Each row comes from the steps of one walk. Every step used is in the known rows, and no mark comes twice. Write the walk behind each row, first mark first.
Known rows:
lusa > vadu > reda > lifame: 3.5,2.9,0.7,-2.6,-2.5,-15.4,9.1,0.5,-6.1,-10.7,9.8,-11.7,7.3,8.4,-0.4,2.0,-5.6,-1.5,8.8,12.5,0.2,-3.9,7.4
lifame > reda > kesev > vadu: -7.8,-10.6,-1.3,-1.4,-1.0,-9.4,5.9,-20.9,7.3,5.1,-1.5,-18.4,7.2,-5.3,-3.5,-3.4,12.7,-14.5,5.2,2.5,0.5,-0.9,19.1
zosom > femu > reda > kesev > vadu: -7.8,-13.7,-2.1,10.4,5.9,-10.4,-7.2,-17.1,10.2,6.5,1.5,-27.4,2.5,-8.3,-9.3,-5.2,12.3,-15.6,8.7,3.2,-4.8,6.9,-0.6
kesev > vadu > reda > lifame: -4.6,-2.3,0.4,0.7,1.1,-17.1,4.8,20.0,4.1,-7.1,0.1,-27.8,5.9,1.0,1.0,8.5,-1.6,-9.4,16.6,12.4,-1.1,-11.6,7.8
reda > kesev > vadu: -5.7,-15.6,1.5,1.5,-1.1,-9.2,1.0,-9.8,7.0,3.7,1.2,-15.7,0.5,-1.9,-0.9,-3.6,5.9,-7.3,4.9,4.5,1.6,-1.8,11.7
lusa > reda: 8.0,1.9,-1.4,-0.3,-2.9,-2.5,1.3,-7.6,-5.5,2.9,2.5,1.4,-1.7,0.7,-1.9,-8.2,-1.1,2.6,-2.2,-3.8,-3.0,-3.4,1.3
kesev > vadu > reda: -6.1,-0.4,0.0,5.0,-0.2,-9.0,7.2,14.6,2.0,-1.5,-8.0,-23.5,6.5,1.5,-0.4,9.5,4.7,-10.9,13.7,5.0,1.4,-6.8,4.6
lifame > reda > kesev > vadu > lusa: 8.9,-16.4,-0.3,2.1,-1.0,-10.3,-1.1,-41.3,1.9,2.0,0.9,-13.9,11.8,-7.5,-6.3,0.7,12.1,-19.9,-1.9,-2.4,-0.3,-5.9,19.7
zosom > femu: -6.7,1.9,-2.8,5.3,7.4,-4.0,-5.5,-0.1,8.5,2.5,-4.4,-5.6,-3.7,-4.4,-3.8,-2.8,4.8,-7.9,-0.3,2.9,-4.9,-8.7,-5.6
zosom > femu > reda > kesev: -4.1,-9.9,-2.7,8.0,6.3,-1.3,-7.6,-15.3,7.5,4.3,7.5,-11.3,4.4,-3.6,-8.3,-10.0,14.8,-12.5,1.7,4.7,-3.9,18.0,-9.1
zosom > lifame > reda > kesev > vadu: -11.7,-14.6,-0.6,-1.4,-2.3,-12.6,9.9,-35.7,-1.2,7.7,1.8,-31.7,4.1,0.2,-7.0,2.0,5.3,-12.8,6.1,7.4,3.5,-9.0,29.6
vadu > reda: -2.6,3.6,-0.5,2.9,0.2,1.0,6.1,14.9,-1.5,-4.2,-2.5,-7.4,10.7,5.3,1.1,4.7,7.8,-8.6,7.7,5.9,3.6,4.2,-4.1
zosom > lifame > reda > kesev > vadu > lusa: 5.1,-20.2,0.8,2.1,-2.4,-14.2,2.9,-56.7,-5.9,5.0,4.7,-27.4,9.2,-1.0,-9.6,4.5,5.4,-19.8,-1.5,4.8,2.8,-13.8,32.0
femu > reda: 4.4,0.7,-1.6,3.5,0.2,2.0,-1.8,-9.7,-4.1,-0.1,4.1,-5.5,5.0,-1.0,-4.7,1.1,2.0,0.3,3.8,-4.3,-2.1,18.1,-6.6
reda > kesev > vadu > lusa: 10.9,-20.8,3.0,5.1,-1.2,-10.5,-5.9,-26.9,1.0,0.5,3.8,-11.6,4.4,-4.2,-4.1,-1.6,5.1,-14.2,-2.7,0.0,0.8,-6.8,14.6
kesev > reda > lifame: -4.9,3.2,-6.8,-3.7,-1.8,-6.6,-3.6,18.2,-5.1,-0.6,4.4,-6.0,-5.7,-7.3,-0.4,-13.7,-9.7,4.6,7.0,-1.3,-1.9,-14.5,4.0
zosom > femu > reda > lifame: -1.4,-0.3,-3.8,4.6,9.2,-10.1,-10.5,-3.4,5.5,-2.1,8.7,-14.8,0.8,-6.1,-6.5,-2.5,0.3,-7.5,6.4,7.6,-9.6,4.9,-8.9
lifame > reda: -1.1,4.9,-3.3,-3.2,0.3,-0.6,5.3,-12.2,1.1,1.2,-2.7,-1.3,6.9,-2.7,-2.3,1.4,7.2,-6.3,0.5,-2.7,-1.6,1.4,6.2
kesev > vadu > reda > femu > zosom > lifame: -2.6,-19.7,-3.3,10.2,-9.2,-2.8,8.6,-7.4,-4.6,6.0,-4.6,-50.6,11.8,4.0,-0.6,15.8,11.8,1.3,16.4,3.5,3.5,-11.3,16.1
kesev > reda > lifame > zosom: -8.2,2.6,-0.9,-2.4,-2.4,-3.8,-2.8,17.2,-7.5,-5.9,6.5,-8.0,-11.1,-7.5,0.5,-31.5,-6.1,-11.0,5.6,0.5,-3.5,-14.3,11.2
femu > zosom: 2.9,-13.1,-4.5,1.8,-6.9,6.9,-2.0,6.5,0.5,1.3,-4.2,-3.4,9.6,1.8,-0.1,-3.4,2.5,9.0,1.4,2.0,-3.8,-2.1,0.7
reda > lusa: 7.3,-10.1,3.3,2.9,0.2,-9.2,-1.7,-15.4,0.3,2.4,6.6,3.8,3.8,-3.0,-2.1,2.4,1.3,2.1,-10.4,-8.9,-7.0,-0.9,1.4
lifame > zosom > femu > reda: -5.3,1.1,1.6,10.1,6.9,1.0,-6.4,-9.4,1.3,-2.8,3.1,-13.3,-4.0,-5.9,-7.2,-19.1,9.0,-23.5,2.4,1.3,-9.0,7.8,-5.9
femu > zosom > lifame > reda: -3.4,-12.3,-7.3,-1.4,-8.3,3.1,6.5,-24.6,-7.0,5.2,-3.9,-19.0,12.9,4.3,-5.6,2.4,2.5,3.9,2.0,6.0,-2.1,-9.2,18.7
kesev > vadu > lusa > reda > lifame > zosom: 20.2,-9.9,6.1,2.6,-2.5,-18.8,-6.8,-22.8,-8.7,-8.3,10.0,-16.0,-6.2,-5.4,-3.6,-19.5,-7.7,-21.3,-1.8,1.7,-10.3,-24.1,21.3

Which walk is each row?
-3.4,-15.0,-9.6,5.7,-12.1,8.5,-0.3,-8.6,-12.7,11.5,-1.5,-29.2,0.5,-3.9,-2.0,-7.0,5.1,15.6,6.8,-12.1,3.0,-13.3,12.4	kesev > reda > femu > zosom > lifame
-1.8,-2.3,-2.3,0.4,-1.5,-0.7,8.4,-38.9,-4.9,7.6,4.5,-25.7,1.2,-2.4,-2.7,11.7,11.4,-3.7,1.6,-5.3,4.3,0.8,18.5	zosom > lifame > reda > femu
-10.2,0.4,3.2,7.0,6.0,-1.1,-5.1,0.0,5.7,-3.0,-1.2,-6.5,-8.6,-4.8,-3.1,-19.8,7.0,-23.2,-1.2,4.2,-6.6,-8.9,0.2	lifame > zosom > femu
-0.9,-3.2,6.6,-2.6,1.2,-5.7,-1.4,7.2,-1.0,-10.3,11.1,-5.2,-6.2,-1.1,2.5,-19.1,-3.7,-14.4,1.1,10.1,-4.5,-5.2,9.9	reda > lifame > zosom
26.4,-5.6,0.0,-1.0,-0.5,-12.0,-8.0,-21.9,-9.5,-5.3,13.6,1.5,1.9,-1.7,-2.9,-6.9,-8.6,-3.0,-6.0,2.2,-6.3,-12.6,6.9	vadu > lusa > reda > lifame
28.0,-23.7,-3.6,8.1,-11.1,2.7,-4.7,-48.4,-16.8,7.4,9.0,-22.5,8.0,2.1,-4.3,1.1,5.8,8.1,-6.7,-8.7,-2.6,-11.5,15.6	vadu > lusa > reda > femu > zosom > lifame
-8.3,-3.3,6.0,2.3,0.6,-14.5,5.6,19.0,0.5,-11.9,2.9,-29.7,0.6,0.5,2.0,-8.7,1.4,-25.3,14.8,14.9,-2.6,-12.5,14.0	kesev > vadu > reda > lifame > zosom
-8.1,-11.3,-1.3,-3.5,-1.7,-4.1,8.4,-36.7,-3.7,5.2,7.9,-15.1,6.9,3.9,-5.7,-2.9,9.0,-9.6,-0.6,8.9,5.3,2.6,21.5	zosom > lifame > reda > kesev
-7.5,3.5,3.5,4.1,3.9,-15.5,4.0,1.3,-0.6,-13.9,8.3,-18.9,-1.4,4.2,-3.2,-18.8,0.8,-24.5,7.1,15.9,-6.1,-13.3,7.3	lusa > vadu > reda > lifame > zosom > femu
5.1,-7.4,2.2,-1.4,-5.4,-19.5,12.9,-62.0,-14.7,4.9,10.2,-11.7,5.0,3.9,-10.7,5.4,-6.3,2.4,-9.9,-6.9,-5.7,-11.9,26.2	zosom > lifame > reda > lusa > vadu
13.8,-9.5,2.0,5.3,0.0,-11.2,-6.2,-21.9,-2.4,-0.8,-2.2,-12.1,1.1,-4.8,-3.9,7.2,-3.8,-9.4,-0.6,-4.8,-2.8,-15.8,10.3	kesev > vadu > lusa
-2.6,2.3,-4.4,8.5,8.0,-1.7,-7.6,-9.6,3.5,2.8,0.4,-10.6,1.3,-5.3,-8.3,-0.9,6.2,-8.7,4.0,-1.1,-7.1,9.1,-12.8	zosom > femu > reda
-6.1,-24.1,-6.2,-1.3,-8.6,3.0,6.4,-30.4,-3.2,6.2,3.4,-18.8,17.0,5.5,-5.5,-6.8,11.0,-0.7,0.4,11.3,1.5,0.7,22.1	femu > zosom > lifame > reda > kesev
21.1,-6.9,0.4,5.2,-3.4,-13.4,-5.0,-28.3,-8.6,2.4,-0.1,-10.9,-0.4,-3.9,-6.0,-0.5,-4.5,-6.8,-2.6,-8.2,-5.5,-20.3,12.0	kesev > vadu > lusa > reda
7.6,-16.8,-4.0,5.0,-7.4,10.1,-3.5,-3.7,2.4,4.9,-0.3,-13.5,7.7,-3.2,3.1,1.8,14.4,10.5,1.5,-7.4,-1.6,4.4,0.6	reda > femu > zosom
11.4,-18.0,-4.6,5.4,-11.2,3.6,2.2,-26.7,-11.1,10.2,6.4,-25.9,3.7,3.7,-2.0,-1.9,5.1,14.9,0.0,-5.7,-0.9,-7.8,13.4	lusa > reda > femu > zosom > lifame
-1.2,-6.9,1.5,0.7,-5.4,-5.6,11.5,-12.8,-4.6,-4.8,8.7,-8.4,12.1,10.5,-2.2,-5.5,9.5,-5.5,3.4,9.0,6.5,9.0,7.4	lusa > vadu > reda > kesev
0.5,-10.2,3.5,7.8,-1.1,-18.0,6.6,-1.9,1.3,0.7,-2.1,-19.8,11.3,-1.9,-2.5,11.7,5.8,-9.4,3.4,-5.0,-5.8,-8.1,5.4	kesev > vadu > reda > lusa
6.4,-9.6,-0.5,-0.7,-3.3,-2.1,0.7,-13.7,-1.9,3.9,9.2,1.9,2.1,2.6,-2.1,-16.3,7.2,-1.8,-4.1,1.3,0.8,6.0,4.9	lusa > reda > kesev
9.2,-7.6,0.9,10.5,3.1,-18.0,-3.6,-42.9,-3.4,3.3,10.6,-8.1,3.5,-4.1,-13.1,-1.2,0.6,-0.1,-7.8,-11.0,-14.4,3.1,-3.5	zosom > femu > reda > lusa > vadu
-8.1,-1.3,3.6,3.0,7.9,-10.2,-7.8,6.4,7.2,-8.1,6.8,-11.2,-9.8,-5.8,-1.3,-21.2,0.7,-22.8,1.0,12.8,-9.2,-13.8,3.9	reda > lifame > zosom > femu
10.0,0.2,-1.0,-4.9,0.0,-10.5,-2.0,-0.5,-4.4,-2.1,11.5,-2.6,-1.9,0.4,-0.5,-9.6,-7.5,3.5,0.6,4.6,-6.2,-8.3,4.8	lusa > reda > lifame
23.6,-14.6,1.2,2.9,-3.7,-3.4,-5.8,-35.0,-7.8,1.2,11.4,6.1,7.0,0.9,-4.7,-14.4,6.3,-8.7,-11.8,-2.6,-0.4,1.6,7.3	vadu > lusa > reda > kesev
-4.2,-7.9,0.3,2.3,-1.3,0.3,6.4,7.6,2.0,-3.0,4.5,-7.0,13.9,6.3,0.6,-3.3,16.7,-12.8,4.7,10.7,6.7,13.3,-0.9	vadu > reda > kesev
-0.1,1.5,6.5,-1.4,-4.0,-12.7,10.1,0.3,-8.8,-16.6,12.3,-13.5,1.6,8.5,0.6,-15.9,-3.1,-16.2,7.4,14.0,-1.9,-4.5,13.2	lusa > vadu > reda > lifame > zosom
12.7,-8.0,3.4,7.7,4.8,-23.2,-12.6,-21.8,-0.8,-5.9,6.9,-21.7,-9.9,-9.4,-7.1,-22.2,-4.3,-28.8,-1.8,4.7,-14.6,-33.0,15.4	kesev > vadu > lusa > reda > lifame > zosom > femu
